Each row was made from one small tree. The marks that hang from a mark follow it in brackets, in the order of their numbers. Every link used is in the known rows. Write each row's tree.
Known rows:
j_61(j_9(j_250(j_316)) j_142 j_773): [ 0.77 -0.38  0.54  1.93 -0.18 -6.15  3.39  2.16  0.66 -2.93  0.41 -1.97
  1.30 -2.08 -0.78 -0.09 -5.40 -0.34 -1.80 -1.16  2.30 -0.18  1.30]
j_142(j_61): [-1.20 -1.37 -3.87 -1.33 -1.31 -3.43  1.78  0.75  2.74  2.50 -2.43 -3.19
  0.75  0.55 -0.58 -1.61 -0.37 -1.86  2.07  3.95 -3.37 -4.29  2.05]
j_61(j_142 j_316(j_250)): [ 2.63 -2.29 -0.16 -0.93 -4.80  1.29  2.38 -5.51  0.75  2.08 -1.04 -3.25
 -1.93  1.56  0.37 -4.21 -5.14 -0.63 -3.02 -0.99  1.23  2.38  1.14]
j_773(j_61): [-0.54 -2.75 -1.46 -0.88 -2.46 -0.24  1.61 -2.35 -1.71  2.66 -0.22  0.00
 -2.05 -2.79 -1.93 -0.49 -1.06 -1.33  0.29  0.51 -1.06 -5.33  2.48]
j_303(j_609 j_773(j_61(j_9) j_738)): [ 3.05  0.70  1.26  1.56  4.22  0.24  2.14 -0.51 -1.27 -1.42 -1.33  2.37
 -0.02  1.27  3.78  1.73  4.28 -0.25 -1.22 -0.72  1.62  0.45 -5.54]
j_61(j_9(j_250) j_316 j_773(j_738)): [-1.97  3.51  2.79  4.21  3.07  1.28 -3.28  3.42  0.75 -0.70  2.07 -1.08
  1.06 -1.53  1.16  0.11  1.32  3.79  1.44 -3.37  2.14  2.48 -2.14]
j_9(j_250(j_316)): [-1.14 -2.95 -1.59  1.18  0.88 -5.48  4.66  1.78 -2.01  1.53 -1.01 -5.20
  0.99 -1.61 -0.65 -0.22 -2.44 -1.42  0.50 -1.81  2.02 -2.88  3.53]
j_142(j_61(j_9(j_250) j_316 j_773)): [-1.34  1.88  1.15  5.96  1.09 -2.88 -0.46  3.69  3.47 -0.80 -1.57 -2.81
  3.63 -2.86 -1.23 -0.96 -1.80  3.98  2.55 -1.19 -0.83  1.66  0.49]
j_142(j_61(j_9)): [-1.15  1.55 -2.94  3.16 -0.03 -1.43  1.33  1.96  1.42  0.85 -2.04 -2.66
  3.73  0.46  0.69 -2.91  1.40  1.76  0.50  4.13 -3.65 -1.73  1.86]
j_250(j_316): [-1.46 -2.96 -3.66 -0.19 -1.63 -5.51  3.59  0.55 -3.42  2.42  0.16 -4.08
  0.23 -0.28 -1.91 -2.51  0.30 -2.69 -0.28  2.08  0.96 -4.50  3.19]
j_61(j_9(j_250) j_142 j_773(j_738)): [ 0.81  2.32  1.81 -0.45  2.06  0.59 -1.29  2.28  3.72 -3.28  1.67  0.69
 -1.00  0.88  3.65  1.95 -2.37  0.30 -0.16 -1.14  0.99  1.67 -1.74]
j_303(j_773(j_61)): [ 1.52 -3.06 -3.29 -1.67  0.37 -0.84  2.52 -2.45 -2.25  1.24 -0.98 -0.81
  0.15 -2.44 -0.29  1.30  1.69 -2.97 -0.12 -1.35  0.05 -2.30  0.63]
j_61(j_142 j_316 j_773): [ 1.51 -0.48 -1.76 -1.63 -3.79 -2.03  0.87 -2.99  1.18  2.19  1.47 -0.03
 -3.00 -1.04 -2.37 -3.22 -2.28 -3.16 -2.31  0.67 -1.54 -1.44 -0.42]
j_773(j_61(j_142 j_316) j_738(j_609)): [ 1.18  0.57  2.94 -3.69 -1.66  5.50 -2.42 -3.88 -1.75  0.67  0.32  6.59
 -3.40  1.14 -1.99  2.22 -0.98 -1.94 -0.56  0.04  1.07  4.46 -0.27]
j_61(j_316): [ 0.43 -0.33 -2.26  1.34 -1.36  0.42  1.37 -2.40 -2.78  5.12  0.53 -2.71
 -0.07 -0.64 -1.70 -5.50  1.73  0.09 -0.91  0.48 -0.80 -1.19  1.59]
j_773(j_61(j_9 j_316) j_738): [-0.99  2.49  3.71  5.11  1.27  5.51 -3.07 -1.38 -4.93  0.58  0.08  2.23
 -0.08 -1.84 -0.50 -1.54  2.83  2.94  1.17 -0.99  1.98  1.75 -1.28]
j_773(j_61(j_9(j_250)) j_738): [-0.91  2.02  3.53  3.52  2.94  4.20 -1.31  2.13 -0.76 -1.83 -0.80  1.55
 -0.06 -1.83  2.32  3.14 -0.87  3.42  2.08 -3.11  2.22  0.36 -0.08]
j_738(j_609 j_773(j_61(j_9))): [-1.97 -0.71  0.22 -1.42 -0.19  3.00  0.04  2.83 -2.79 -3.10  2.91  3.17
  1.68  0.67 -1.38  1.47  0.67  3.45 -2.59  1.46 -4.05 -1.56  4.56]
j_142(j_61(j_9 j_316 j_773(j_738))): [-2.88  3.50  1.40  3.45  1.43 -0.63 -4.54  3.19  1.88 -0.98  0.50 -0.77
  1.72  0.63 -0.92 -0.98  2.87  2.27  4.07  2.34 -0.57  0.86 -2.99]
j_303(j_609 j_773): [ 3.85 -1.73 -4.54 -2.00  1.24 -4.24  6.20 -1.61  0.82  2.98 -1.45 -2.89
 -0.07  1.79  2.45 -1.59  3.08 -3.89 -3.66  1.15 -1.23 -2.22 -2.01]
j_61(j_773(j_738)): [-2.93 -0.36 -1.75 -4.38 -0.31 -2.10 -2.38  1.70  2.05  0.72  2.64 -0.60
 -2.89  0.94  0.62  0.41  2.34 -1.94  1.87  1.70 -0.50 -5.21 -1.20]
j_773(j_738(j_609)): [-1.76  0.70 -1.74 -5.09 -0.04  2.05 -1.77  0.94  0.63  1.92  1.97  1.14
 -0.21  3.56  1.60  1.40  4.05 -1.87 -0.20  2.51 -1.53  0.08  1.55]
j_61(j_9 j_142 j_316 j_773): [ 2.00  1.94 -0.39  2.48 -2.25 -0.18 -0.25 -2.03 -0.05  0.56  2.30  0.39
  0.17 -0.97 -1.31 -4.72 -0.66  0.82 -3.20  0.75 -1.04  1.47 -0.31]
j_738(j_773(j_61)): [-2.12 -4.37 -0.87 -3.07 -1.08  0.57  1.87  0.31 -2.63 -0.15  1.41  0.24
 -3.23 -0.29 -1.47  0.89 -1.77 -0.47 -0.40  0.86 -2.82 -7.92  2.95]
j_738(j_609): [-0.47 -0.93 -3.65 -3.32 -2.40 -0.31  1.81  0.31  0.83  3.53  1.39 -0.40
  1.10  1.07 -0.84 -1.16  2.64 -1.16 -2.59  2.42 -3.88 -1.07  4.37]

Which tree is each row?
[ 3.00  0.42  0.52  0.87 -2.70  1.91  2.40 -3.15 -1.86 -0.47 -0.22  3.01
 -1.38 -1.86 -0.27 -1.36 -2.63  0.31 -2.92  1.00 -1.36 -0.59  1.52]	j_773(j_61(j_9 j_142))
[ 0.63  1.40  3.24  7.51  1.45  3.05  0.88 -0.62 -3.51  0.59 -1.58 -0.13
  1.44 -4.88 -1.64 -1.87 -2.10  5.23 -0.32 -4.88  1.76  2.08  1.68]	j_773(j_61(j_9(j_250) j_316))
[-1.20  0.36  2.54 -1.95 -0.20  4.66 -3.52 -1.65 -3.14  1.45  0.49  4.29
 -1.26 -0.21 -2.74  2.00  2.46 -0.17  1.34 -0.99  0.81  2.65  0.52]	j_773(j_61(j_316) j_738(j_609))
[ 0.77 -0.41  1.51 -6.56 -1.58  3.76 -1.20 -2.17  0.31 -0.28  0.07  6.22
 -3.48  1.48 -0.29  4.07 -1.57 -3.58 -0.60  1.16 -0.41  1.16  0.24]	j_773(j_61(j_142) j_738(j_609))
[ 6.83  0.00 -0.48  0.90  1.00 -1.26  6.42 -3.94 -0.62 -1.50 -2.46  2.49
 -0.96  0.70  2.12 -0.34 -0.96 -1.53 -5.39 -0.23 -0.32  0.97 -3.15]	j_303(j_609 j_773(j_61(j_9 j_142)))
[ 4.33 -1.01  1.04  4.09  4.22 -1.72  6.23  0.20  0.20 -1.37 -3.31  0.32
  1.70 -2.00  2.66  2.11 -0.50  1.29 -2.74 -4.02  1.28  1.27 -2.49]	j_303(j_609 j_773(j_61(j_9(j_250))))
[-1.31  1.93  2.03  1.90  1.03  3.31 -2.01  0.25 -2.63 -0.74  0.70  2.15
 -0.75 -0.83  1.28  0.30  2.24  2.15  1.31  0.35  0.43 -1.40 -0.61]	j_773(j_61(j_9) j_738)
[ 0.76 -0.07 -3.56 -5.73  2.56  1.43 -1.53  0.62  0.25  0.45  1.58  0.55
  3.13  3.43  2.94  2.97  6.51 -3.00 -0.44  0.72 -0.76  3.41 -0.47]	j_303(j_773(j_738(j_609)))
[ 0.58 -2.08 -1.29 -2.89  2.49  1.41 -1.23 -1.58 -2.19 -0.15 -0.33  0.87
 -0.76 -0.32  1.94  3.71  3.57 -3.23  2.35 -1.47  2.12 -0.68 -2.22]	j_303(j_773(j_61 j_738))
[-2.82 -3.46 -1.05 -5.74 -1.39  1.21  1.30  1.50 -1.98 -1.30  2.47  2.42
 -0.82  0.84 -2.35  3.01 -0.48 -0.58 -1.76  1.12 -3.90 -4.51  4.92]	j_738(j_609 j_773(j_61))
[-1.98 -0.83 -2.00  0.09 -1.66 -4.53 -0.87  1.16  2.83  2.04 -0.86 -2.43
 -0.04 -1.19 -4.08 -1.90 -0.30 -1.14  2.65  2.15 -2.11 -3.20  0.51]	j_142(j_61(j_316 j_773))
[-0.08  1.09 -0.97  4.41  2.28 -1.69  1.95  4.13  3.28 -0.46 -2.70 -3.55
  4.06 -0.45  1.59 -0.65 -1.94  2.84  1.78  0.75 -2.00 -0.21  2.13]	j_142(j_61(j_9(j_250)))
[-0.58  0.32  0.79  5.11 -1.67  0.27 -0.37  0.10  2.09 -0.09 -2.95 -5.21
  4.01  0.95  0.60 -4.19 -2.11  4.69  0.66  0.43  0.25  2.87  1.58]	j_142(j_61(j_9 j_316(j_250)))
[-3.08  0.80 -0.15 -3.37 -0.56  0.33 -4.37  1.14  0.81  1.54  3.68  1.89
 -0.41  1.52 -1.62  1.17  3.64 -0.90  0.76  0.51 -0.60  1.29 -0.32]	j_61(j_316 j_773(j_738(j_609)))
[ 2.53 -1.72 -0.46 -2.31  2.72 -1.08  2.71 -1.97 -0.67 -0.13 -1.91  1.85
 -2.95  1.20  2.26  2.77  2.68 -4.19 -0.21 -0.66  1.85 -2.22 -4.99]	j_303(j_609 j_773(j_61 j_738))
[-1.83  1.99 -0.61  4.55 -0.68 -3.37 -1.21  2.19  2.01  0.25 -0.18 -2.24
  3.13 -1.10 -2.58 -3.64  1.04  1.90  1.67  2.44 -2.38 -0.35 -0.20]	j_142(j_61(j_9 j_316 j_773))
[ 0.33 -0.87  2.04 -3.85 -3.22  0.43 -2.76 -2.59  2.96 -0.85  0.68 -1.27
 -4.08  2.62  1.10 -0.31 -4.22 -1.32  0.34 -1.05  3.52  1.78 -2.58]	j_61(j_142 j_316(j_250) j_773(j_738))
[-1.64 -3.12  0.92 -3.18 -1.23  2.99 -0.10 -0.22 -3.82  0.58  1.98  2.78
 -0.82  0.37 -3.89  1.16  0.14  0.97 -1.28 -0.19 -2.59 -0.92  3.98]	j_738(j_609 j_773(j_61(j_316)))
[ 1.72  1.53  1.78  3.63  3.55  4.86 -2.94 -1.58 -5.13 -0.67 -0.49  1.64
  2.46 -0.92  1.64  0.47  5.34  1.84  1.19 -2.79  3.40  5.13 -3.24]	j_303(j_773(j_61(j_9 j_316) j_738))
[ 3.56  2.61 -0.33  3.75 -1.89  2.65  1.88 -3.45 -2.81  1.94  0.13 -0.67
  1.18  0.32  0.16 -6.12  0.06  1.11 -4.12  0.86 -1.01  3.41  0.61]	j_61(j_9 j_142 j_316)
[ 2.17 -0.19  0.31  3.14  0.82 -3.37  4.90  1.02 -1.76 -1.72 -0.95 -2.55
  1.93 -1.10  0.83 -1.39 -4.31  0.13 -2.88 -0.99  2.33  1.79  2.30]	j_61(j_9(j_250(j_316)) j_142)
[ 2.62 -3.73  1.94 -0.50 -5.42  1.98  1.69 -6.40 -0.95  1.21 -2.53 -0.04
 -3.40 -1.50 -1.78 -1.85 -7.42 -0.51 -1.61 -2.30  2.92  1.37  1.14]	j_773(j_61(j_142 j_316(j_250)))
[ 0.38  0.58  0.39 -2.92 -1.49  0.17 -2.56 -2.23  0.84  1.32  2.19  1.29
 -4.32  1.64 -0.67 -0.30 -0.22 -3.22  0.68  0.12  1.35  0.16 -2.94]	j_61(j_142 j_316 j_773(j_738))
[ 3.26 -1.08 -0.05 -7.54  0.82  3.05 -0.93 -2.77 -0.24 -2.07 -0.48  5.31
 -1.12  2.19  1.69  6.21  0.78 -4.92 -0.63 -0.74  0.94  3.99 -1.16]	j_303(j_773(j_61(j_142) j_738(j_609)))
[-3.57  0.99 -0.04 -3.27  0.41 -1.20 -5.15  2.38  4.25  0.21  0.21  1.42
  0.88  2.55 -2.54  2.68  2.15 -1.13  3.81  2.18 -1.89  1.59 -0.95]	j_142(j_61(j_316 j_773(j_738(j_609))))
[-2.19  1.20  2.66  2.07 -0.91  0.64 -4.36  1.25  1.37 -2.12  1.84 -2.63
  1.40  1.16  1.88 -2.17  0.79  4.51  0.29 -1.68  2.81  2.12 -2.12]	j_61(j_9 j_316(j_250) j_773(j_738))
[ 0.18  1.16  0.57 -5.67 -1.90  1.00 -3.21 -1.28  2.00  0.30  2.67  3.76
 -2.36  2.89 -1.20  1.36  0.69 -2.90 -1.17  0.70 -0.36  3.37 -1.14]	j_61(j_142 j_316 j_773(j_738(j_609)))
[-1.04 -0.14  2.09  0.63 -0.08  3.79 -2.47 -2.75 -3.91  2.66 -0.27  1.95
 -3.65 -1.40 -1.29  0.01  1.24 -0.03  2.58 -0.86  1.76 -0.97 -1.23]	j_773(j_61(j_316) j_738)
[-3.20  2.42  1.12  2.07  3.61 -1.84 -3.56  6.55  6.08 -3.55 -0.52 -1.83
  1.79 -0.02  2.27  3.43 -0.90  2.27  4.67  0.01 -0.42 -0.44 -1.37]	j_142(j_61(j_9(j_250) j_773(j_738)))
[-2.50  2.93  1.51 -0.76  2.74  0.50 -2.92  5.40  3.66 -3.01  3.12  1.34
  2.22  0.75  2.10  4.20  1.83  3.19  0.32 -1.08 -0.75  2.59  0.84]	j_61(j_9(j_250) j_773(j_738(j_609)))
[ 4.29 -2.99 -2.62 -3.82 -1.13 -0.18  3.51 -4.63 -0.95  0.28 -1.73  1.14
 -1.55 -1.56  0.12  1.55 -1.90 -4.85 -1.66 -1.01  0.57 -0.34 -0.30]	j_303(j_773(j_61(j_142)))
[-3.50  2.32 -0.71  0.60  1.63 -2.46 -3.77  4.98  4.10 -2.17  0.35 -0.32
  1.98  1.79  1.16  1.15  2.41  1.23  3.84  3.95 -2.12 -2.52 -2.25]	j_142(j_61(j_9 j_773(j_738)))
[-0.95 -0.54 -0.57  5.50  2.66 -5.78  2.99  5.05 -0.07 -1.68 -3.50 -4.96
  4.76 -1.15 -0.26 -0.15 -2.47  2.08  2.68  0.29  0.94 -0.10  2.89]	j_142(j_61(j_9(j_250(j_316))))
[ 1.61 -1.71  4.15 -1.98 -3.10  4.34 -1.74 -5.48 -0.85 -0.51 -2.31  0.95
 -5.04  0.82  0.63  1.31 -5.85 -0.72  0.85 -2.21  4.62  2.31 -1.70]	j_773(j_61(j_142 j_316(j_250)) j_738)
[-3.44  0.63  1.55  2.50  3.12 -4.41 -1.13  5.97 -0.43 -3.21  1.61 -2.30
  1.81 -1.16  1.05  2.02  0.50  1.63  2.43 -2.05  3.83 -0.81 -0.60]	j_61(j_9(j_250(j_316)) j_773(j_738))
[ 2.27  2.04  1.37  3.29  0.14 -0.27  1.26 -0.02  1.33 -0.81  0.68 -0.60
  0.52 -2.31 -0.42 -2.27 -3.71  2.03 -2.26 -3.08  0.69  3.39 -0.06]	j_61(j_9(j_250) j_142 j_316 j_773)
[-2.00  0.95 -2.29  1.54 -0.79 -5.04 -0.25  3.67  3.92 -0.83  0.15 -2.01
  2.66 -0.22 -1.41 -1.45  0.62  1.67  1.33  3.83 -4.27 -3.80  0.65]	j_142(j_61(j_9 j_773))
